Known rows, with every step that occurs
c r e h: [  7  -5  22   5  23  -7  -5   1 -16  -5  -1 -16   8  -2  17 -10 -14   4
   8   2  -2]
c l w r e: [ 13  -1  25   5  26  -8  -7  -1 -22  15 -10 -20 -14   6 -16  11  -2  22
  15  20  14]
j d: [ -3   6   4   0   1   9  -9 -17   3 -11   5  -9   2   3  12   8   2  16
  -3   4   4]
e h w: [  7 -12   8   0   0   3   8   5 -10  -7  -3 -18 -13 -28  -2 -17  -4  12
  11   7  -8]
r e: [  8 -12  13   4  10   0  -6  -8 -14   8  -1  -1   6   1  -7  -3   2  12
  10  10 -11]
e j d: [  8  17  12   4  12  -1  -4 -21   3 -17   1 -18  -5  -5  18   5   1  23
  -6   7   8]
r e l: [  9  -6  12   5  14   5  -9 -11  -5  -3  -3  -8   3 -10  -4  -5 -12   0
  26  16 -20]
w r e: [ 14 -12  13   2  23   2 -12  -6 -26   6  -5  -7   7  11 -14   7  -2  16
  11  10   4]
e r: [  8  14  12  -7  11  -3  11 -11   4   1 -18  -6  -3  -7  10   0  -2   3
  -7  -1   1]
w r e l: [ 16  -7  11  -1  28   7 -11  -7 -18  -3  -4 -14   4   0  -9   4 -15   5
  29  16  -4]
r e l c h w: [ 22  -7  29 -12  23 -13   5   6 -11  -3 -10  -7  -3 -29  -6 -17 -10   9
  35  23 -17]
h w: [  7 -11   8  -5  -7   8   3   1  -7  -7   2  -5 -11 -11 -17  -6   3   9
   9   8  -1]
l w: [ -3   0  -3   0   1  -7   6   0  -7   5  -5  -7 -13  -7 -13   5  -2   4
  11  11  12]
h e l w: [  9   3   1   1  -2  20  -8  -3  -7  -5  -2 -18 -20 -16 -10   8  -6  -5
  34  28   1]
h w r e l c: [ 21 -14  18 -13  23   3   2  -2 -14  -8  -5 -17  -7 -16 -27  -2 -18   9
  43  26  -4]
h e l d: [  4  10  -3  11  -3  26  -6  -4  -7  -9   4   1   6 -24  12   4  -1  -3
   9  11  -3]
l c h w r e j d: [ 33   6  43 -13  44 -19  -2  -7 -30 -12 -11 -25  -3 -14  -1  -1   3  46
  12  22  13]
h w r e: [ 19 -25  20  -7  15   9  -9  -5 -32  -2  -4 -13  -4  -2 -29   0   1  23
  21  16   4]
l c r: [ -3  11   9 -13  10 -11  11  13  10  -6   5   0   4   6   9   3 -15 -14
   0  -6  13]
h w r e l d: [ 15 -10  12   4  21  15  -2  -5 -33 -10  -4  -7   7 -26 -13   0  -9  17
  25  18   2]

Rows
[ 16 -12  28  -9  19  -9   9   7 -14  -8   0 -19  -1 -19   0 -16 -17   7
  22  12  -3]
l c r e h w
[ 21   7  22 -10  43 -18   0  10 -17   4 -12  -7   8  -7   2  -2 -16   3
  25  15  -3]
w r e l c h
[ 14 -11   8  -2  14   7   4   6 -23  -8  -6 -23 -11 -18 -10  -8  -9  14
  12   7   7]
e h w r
[ 13 -11  11   8  32  -1  -8  -2 -29   5  -8 -20   4  -4   0  -4  -9  18
  14  10  -2]
w r e h
[  9 -10  11   8  16  -5  -5  -5 -18   7  -6 -13   3 -14   7 -13  -6  14
  11  10 -17]
r e h
[  0   9  13   6  22   3  -5  -5 -14 -12   3   1  22 -12  19  -1 -16  -6
  10   3   3]
c r e l d
[ 23  21  28 -17  19  -8   9   5  -7   7 -21  -5  -3 -14  20  -1   6   2
  -4   6   1]
l c h e r
[  5   6  -3  -4  21   3   0   2 -10  -6  -8 -20 -15  -9 -14  13 -18  -4
  28  17  14]
e l w r
[ 15  11  16  -2   8  13 -14   6 -11  -7  -4  -8  -2 -12  15  -2   2  -7
  16  14  -9]
c h e l
[ 13 -17  30  -1  14   0  -4   2 -24 -11  -2 -23  -1 -14   0 -18 -10  11
  17   8  -4]
c r e h w
[ 26   0  20   5  34  -8  -8 -10 -26  -1  -8 -16   2   2  -4   5   0  22
   9  12   9]
w r e j
[  6   0  17  -2  22  -4  -6  -3 -12  -9  -1 -17  -3  -5  -5   5 -21  -6
  33  20   6]
c r e l w
[ 11   6   2  -6   0  15   0   1  10  -7   2 -10  -8 -15   0   2 -11 -13
  28  18 -10]
h e l c
[ -2  16   8 -11  14  -7  10  11  19 -18   4  -7   2  -7  13   2 -27 -26
  19   3   6]
e l c r
[  9  -6   9   4  16  -1  -3 -10 -12   2  -7 -16  -9 -18 -11   2 -14   6
  37  27  -9]
r e l w
[ 19  -1  20   5  20 -11  -4 -13 -13   1  -6 -10   1  -7   1  -4   2  20
   8  12  -6]
r e j
[ 14   3   1   0  11  23 -11  -1 -20  -5  -5 -25 -19  -9 -17  15  -8  -1
  36  27  13]
h e l w r
[  9  14  13 -10   4  14  -3   8  10 -17   7 -12  -1  -3  10   5 -17 -25
  24  10   3]
h e l c r
[  6  -2  21  -9  19 -15   2   4  -3  -1   3  -3  10   8   2   0 -13  -4
  11   3   4]
l c r e
[ 28 -10  33  -9  33   0 -11   4 -35  -7 -11 -14  -2 -16 -12  -8  -6  16
  29  22  -4]
c h w r e l
[ 12 -13   9   0  26  -4  -6  -6 -34  12  -9 -14  -7   4 -25  11  -3  21
  22  19  16]
l w r e
[ 19  10  13  -6  25   9 -12  11 -30  -2 -11 -20 -16 -10  -3  10  -5   0
  27  23  15]
c h e l w r
